Each row comes from the steps of one path. Every step used is in the known rows, and no mark comes twice. Write the path behind each row, first mark first.
Known rows:
Y > H > N > D > Z > V: -.10  .04  .13  .21  .11  .06  .15  .32  -.07  .10  .12  -.05  -.02  -.09  .04  .14  .04  -.34  -.01  -.03  -.10  .07  .03  .12  .04  -.08  -.06  .28  .05  .02  -.13  .18
Z > D: .04  -.02  -.09  -.03  .00  .05  -.04  -.06  -.05  .05  .00  -.11  .00  .08  .02  .04  -.04  -.08  -.05  -.07  -.06  .06  -.05  .05  .11  -.09  .18  -.05  .07  .03  -.08  .12
V > Z > D: -.03  -.01  -.02  -.12  .05  .14  .02  -.02  -.08  .03  .02  -.09  -.02  .13  .01  .04  -.06  -.07  -.10  -.01  -.04  .06  -.12  .00  .20  -.10  .09  .04  .02  -.06  -.19  .09
V > Z > D > N > H: -.01  .08  -.18  -.17  .05  .19  .26  .00  -.08  .06  .02  -.24  .15  -.01  .08  .05  -.16  -.21  -.08  -.10  -.01  .03  -.20  .10  .21  -.29  .04  .14  .00  -.13  -.29  .05
R > U: -.01  .05  -.06  .00  -.06  .05  -.08  -.10  .04  -.05  -.01  .00  -.04  -.04  .00  -.01  -.03  .12  -.06  .01  .01  -.14  -.04  -.03  .05  .01  -.14  -.21  .10  -.08  -.04  -.21
V > Z > D > Y: -.02  -.04  .01  -.11  .04  .15  .12  -.06  -.02  .05  .11  -.11  -.11  .08  .02  .11  -.05  .20  -.06  -.03  -.07  .01  -.14  .06  .22  -.07  .06  .01  -.01  .10  -.18  .12
N > D: -.05  .04  .17  .06  .02  -.01  -.06  .10  -.02  .00  .02  -.06  .02  .02  .01  .03  -.08  .05  -.03  .07  -.04  .09  .02  .07  -.09  -.06  -.03  .10  .04  .17  -.05  .08
N > D > Z: -.16  -.02  .26  .09  .09  -.01  -.01  .09  .01  .02  .01  .02  -.11  .04  .00  .06  .00  .03  -.07  -.01  -.03  .07  .06  .03  -.04  -.05  -.02  .20  .07  .07  -.10  .06
R > D > N > H > Y > U > B: -.06  .15  .17  -.09  -.09  .07  .10  -.71  .03  -.02  .02  .09  .16  -.04  .09  .27  .06  .14  -.05  -.19  .10  .00  -.09  .26  .04  -.18  -.05  .11  .05  -.07  -.05  .03
V > Z: -.06  .00  .06  -.10  .04  .10  .07  .02  -.02  -.02  .02  .02  -.04  .05  .00  -.01  -.01  .02  -.05  .07  .04  .01  -.07  -.04  .09  .00  -.10  .08  -.03  -.08  -.11  .01
C > Y > H > N > D > Z > V: -.17  .07  .25  .15  .15  .08  .18  .42  -.03  .01  .13  -.14  -.03  -.14  .05  .18  .09  -.28  .02  -.20  -.06  .05  .02  .14  -.15  -.01  -.22  .34  -.01  .19  -.16  .22
H > Y > D: .05  .03  .36  .13  -.04  -.04  -.07  -.09  -.02  -.11  .04  -.03  -.02  .07  .00  .21  .07  .26  -.07  -.07  .03  .04  .01  .06  .11  .11  .15  .01  .06  .14  -.06  .45
Y > V: .05  .04  .01  .06  -.01  -.03  -.04  .09  .05  .01  .04  -.05  -.06  -.08  -.03  -.01  -.01  .02  .02  .08  -.02  -.01  -.09  .16  .03  .02  .09  .11  .01  -.03  .05  -.03
D > Z: -.08  -.06  .08  .02  .07  .00  .08  -.04  .05  .01  -.01  .07  -.12  .01  -.01  .02  .07  -.01  -.05  -.05  .02  -.04  .03  -.05  .06  -.01  .02  .12  .03  -.10  -.06  -.04
H > Y: .01  .00  .07  .07  .04  .02  -.11  -.18  .00  -.06  .05  .04  .05  .01  .01  .21  .08  .21  .01  -.10  .01  -.10  -.02  .02  .03  .08  .10  -.08  .04  .09  -.02  .13
C > Y > H > N > D > R: .07  .12  .18  .06  .13  .06  .02  -.21  -.02  -.06  .07  -.11  .04  -.01  .05  .13  -.02  -.11  .02  -.09  .02  .22  -.02  .31  .03  .04  -.36  .33  -.07  .40  -.04  .11
Y > V > Z: -.02  .05  .07  -.04  .03  .06  .02  .12  .03  -.01  .05  -.03  -.07  -.03  -.03  -.02  -.01  .01  -.03  .14  .02  .03  -.16  .13  .12  .03  -.02  .20  -.03  -.09  -.06  .01
R > D > Y > H > N: .05  .05  .21  .01  -.04  .01  .29  -.16  .03  .04  .15  .10  -.08  .08  .07  .25  .00  .10  .05  -.01  .01  .05  -.07  .20  .13  .07  -.09  .14  -.05  .06  -.03  .22
V > Z > D > N > H > Y: .00  .08  -.09  -.10  .09  .20  .17  -.17  -.08  -.01  .06  -.21  .22  -.01  .08  .26  -.07  .00  -.06  -.20  .00  -.05  -.22  .12  .22  -.21  .14  .06  .05  -.04  -.31  .18
B > U: -.05  .11  .13  -.03  .02  .01  -.04  .07  .01  .05  .09  .00  -.07  -.07  .03  .04  .01  -.05  .01  .06  .05  -.14  -.02  .04  -.02  -.08  -.09  .05  .02  -.07  -.03  -.14
Y > V > Z > D: .02  .03  -.04  -.07  .03  .10  -.02  .06  -.02  .04  .06  -.15  -.07  .04  -.01  .02  -.05  -.06  -.08  .07  -.04  .08  -.21  .16  .24  -.06  .17  .13  .03  -.06  -.15  .09
U > B: -.04  -.02  .08  -.02  -.08  .04  -.04  -.36  -.03  -.02  -.07  .04  -.04  -.02  .00  -.04  .03  .09  .00  -.07  -.02  .06  .10  .08  .07  -.07  -.01  -.03  -.03  -.06  .09  .07
H > Y > U: -.04  .05  .06  .04  .05  -.02  -.17  -.22  .01  -.06  .08  .12  .07  -.01  .01  .17  .16  .11  -.06  .02  .02  -.04  -.07  .08  .02  .03  -.10  -.03  .05  .09  -.03  -.17
N > H > Y > V > Z: -.02  .12  .12  .03  .02  .02  .08  .09  .06  -.05  .10  -.15  .09  -.05  .01  .20  .00  .27  .02  .01  .03  -.10  -.19  .19  .17  -.05  .04  .10  .03  -.02  -.16  .11
Y > U: -.06  .05  -.02  -.02  -.01  -.04  -.07  -.09  .03  .00  .04  .08  .02  -.03  .00  -.04  .07  -.10  -.07  .11  .01  .05  -.04  .07  .02  -.07  -.20  .05  .01  -.01  -.01  -.32
V > Z > D > Y > H: -.02  -.06  -.09  -.02  .09  .16  .18  -.10  -.11  .02  .17  -.12  -.02  .08  .03  .09  .10  .18  -.07  -.03  -.05  .06  -.14  .18  .42  -.01  -.01  .05  -.03  .03  -.23  .08
Y > C: .07  .05  -.19  .08  -.01  -.01  -.02  -.10  -.07  -.07  -.02  .08  -.06  -.12  -.01  -.02  -.09  .05  .02  -.01  -.02  .09  -.06  .04  -.22  .02  -.15  .05  .03  .05  .03  -.08
C > Y: -.08  .03  .08  -.05  .04  .03  .05  .10  .05  -.09  .01  -.08  -.01  -.05  .01  .05  .05  .06  .03  -.17  .05  -.03  -.02  .02  -.21  .08  -.15  .05  -.06  .16  -.03  .07

Write each row's path:
-.06  .01  .00  .03  .09  .04  .09  .06  -.06  -.14  .06  -.09  .06  -.05  .02  .03  .18  .03  .02  -.21  .06  .01  .00  .13  .02  .12  -.23  .09  -.08  .10  -.08  .03 -> C > Y > H
-.07  .12  .23  .08  .07  .00  .08  .17  -.04  -.12  .09  -.11  .07  -.02  .07  .13  -.02  -.13  .04  -.08  -.02  .18  .00  .21  -.08  .00  -.33  .25  -.09  .28  -.10  .19 -> C > Y > H > N > D
.04  .01  -.08  -.16  -.04  .24  -.16  -.85  -.03  .02  -.09  -.05  -.13  .07  .01  -.02  -.04  .13  -.18  -.04  -.01  .03  -.07  .13  .43  -.11  -.08  -.10  .09  -.05  -.10  -.15 -> V > Z > D > R > U > B
-.03  .16  -.06  -.17  .07  .19  .26  .14  .04  -.03  .06  -.39  .10  -.15  .05  .09  -.10  -.14  -.03  -.23  .04  .02  -.30  .30  .03  -.19  -.03  .29  -.06  .01  -.26  .11 -> C > Y > V > Z > D > N > H
.09  .00  -.04  .04  -.01  .04  .01  -.06  .06  .09  .13  -.18  -.13  -.05  -.01  .12  -.05  .21  .01  -.02  -.10  -.01  -.16  .27  .17  -.02  .26  .02  .03  .15  -.03  .11 -> Z > D > Y > V
.09  -.01  -.09  -.14  .10  .18  -.06  -.41  -.06  .08  -.01  -.08  -.05  .14  .00  .02  -.04  -.07  -.12  -.01  -.02  .10  -.12  .09  .32  -.04  .07  .13  .02  .08  -.14  .00 -> V > Z > D > R
.08  .04  .11  .05  .09  .03  -.14  -.27  .00  .05  -.01  -.05  .00  .04  -.01  .02  -.07  .05  -.05  .07  -.04  .13  .02  .14  .03  .01  -.03  .18  .04  .29  .00  -.02 -> N > D > R
.14  .10  -.04  -.02  .09  .09  -.02  -.35  .04  .06  .07  -.26  .06  .05  .01  .22  -.04  .16  -.05  -.04  -.01  .02  -.25  .32  .41  -.09  .21  .12  .09  .12  -.19  .08 -> N > H > Y > V > Z > D > R
.07  .03  -.05  -.04  -.08  .11  -.17  -.84  .05  -.02  -.11  .04  -.11  -.05  -.01  -.05  .01  .20  -.08  -.05  .03  -.05  .06  .13  .24  -.03  -.14  -.15  .06  -.01  .10  -.24 -> D > R > U > B
.00  .09  .14  .14  .04  -.03  .04  .08  -.09  -.02  .08  -.03  .08  .03  .06  .09  -.06  -.17  .00  .11  -.07  .19  .01  .19  .08  -.09  -.18  .20  -.02  .11  -.08  .13 -> Y > H > N > D
-.04  .06  .36  .00  -.05  .00  .07  .09  .03  -.14  -.01  -.15  -.08  .00  .01  .06  .04  .09  -.06  -.15  .06  .12  .02  .06  -.10  .11  -.09  .14  -.06  .22  -.07  .38 -> C > Y > D
.13  .15  -.09  -.02  .03  .15  -.11  -.44  .08  .01  .05  -.27  .00  .00  .01  .22  -.07  .29  -.11  -.03  .00  -.15  -.28  .30  .47  -.11  .07  -.06  .20  .06  -.23  -.10 -> N > H > Y > V > Z > D > R > U
-.06  .06  .28  .04  .04  .08  .05  .18  .05  .02  .16  -.10  -.14  -.06  -.02  .08  -.10  .34  -.02  .16  -.06  .04  -.17  .26  .05  .02  -.06  .26  -.02  .22  -.10  .13 -> N > D > Y > V > Z
-.05  .02  .01  -.02  -.15  .09  -.10  -.47  .03  -.06  -.09  .06  -.08  -.07  .01  -.04  .00  .21  -.06  -.05  .00  -.07  .07  .05  .13  -.07  -.14  -.24  .06  -.13  .04  -.12 -> R > U > B
-.10  -.03  .25  -.05  .01  -.01  .15  -.13  .08  .05  -.01  .17  -.17  .13  .00  .14  .05  .04  -.06  -.10  .07  -.02  .00  -.04  -.03  .05  .12  .18  .09  -.12  -.08  .09 -> R > D > Z
.00  .12  .23  .05  -.02  -.04  -.02  .13  .02  .02  .03  -.02  .02  .02  .05  .11  -.21  -.13  .01  .12  -.08  .16  .00  .09  -.12  -.12  -.10  .15  .00  .17  -.01  .18 -> H > N > D
-.07  .03  .32  .22  -.01  .00  .17  .20  .03  .03  .06  -.23  -.03  -.09  .02  .30  .13  .12  -.05  -.22  -.02  -.10  .02  .01  .11  -.06  .23  .07  .14  .04  -.19  .45 -> N > H > Y > D > Z > V
.16  -.02  -.16  -.04  .06  .09  -.10  -.38  -.02  .10  -.02  -.11  -.02  .09  .00  .04  -.02  -.08  -.06  -.05  -.04  .09  -.06  .12  .23  -.06  .16  .02  .06  .16  -.04  -.01 -> Z > D > R
.01  .02  -.14  -.17  .09  .25  .12  -.14  -.12  .04  .03  -.09  .06  .01  .05  .02  -.10  -.23  -.11  -.09  -.02  .04  -.18  .06  .15  -.14  .10  .15  -.02  -.10  -.21  .08 -> V > Z > D > N
.05  .01  -.20  -.03  .04  .14  .11  -.19  -.08  .00  .09  -.03  -.18  -.04  .00  .09  -.15  .24  -.05  .00  -.08  .09  -.21  .11  .01  -.02  -.08  .05  .01  .13  -.16  .08 -> V > Z > D > Y > C
-.06  -.03  .35  .08  -.01  -.04  .12  .00  .03  -.03  -.02  .01  -.19  .06  -.01  .06  .08  .03  -.12  -.04  .03  .12  .08  .00  .14  .02  .09  .21  .04  -.06  -.10  .27 -> Y > D > Z
-.09  .02  .10  .02  -.04  .00  -.22  -.57  -.01  -.10  .02  .15  .03  -.03  .01  .13  .17  .21  -.05  -.06  .02  .02  .03  .16  .09  -.05  -.11  -.06  .01  .02  .05  -.06 -> H > Y > U > B
.03  .04  .06  .00  .08  .12  -.12  -.09  -.02  -.02  .11  -.10  -.02  .06  .00  .23  .01  .16  -.06  -.04  -.03  -.02  -.23  .19  .23  .01  .26  .07  .08  .04  -.17  .23 -> H > Y > V > Z > D
.03  .12  .12  -.06  -.02  .07  .22  -.27  .03  .00  .04  -.02  .19  .00  .08  .33  -.05  .14  .01  -.24  .09  -.13  -.14  .12  -.04  -.04  .16  .08  .07  -.01  -.12  .23 -> R > D > N > H > Y
-.01  .03  .11  -.03  .02  .08  .12  .06  .09  .01  .14  -.05  -.17  -.08  -.03  .06  -.02  .30  .01  .11  -.02  -.05  -.18  .18  .13  .07  -.02  .18  -.06  .05  -.06  .02 -> D > Y > V > Z
-.10  .06  .23  .13  .06  .04  .10  .37  .02  .14  .07  -.05  -.10  -.10  .03  .16  -.10  -.28  .00  .00  -.13  .02  .02  .00  -.18  -.12  -.01  .22  .06  .09  -.08  .21 -> H > N > D > Z > V
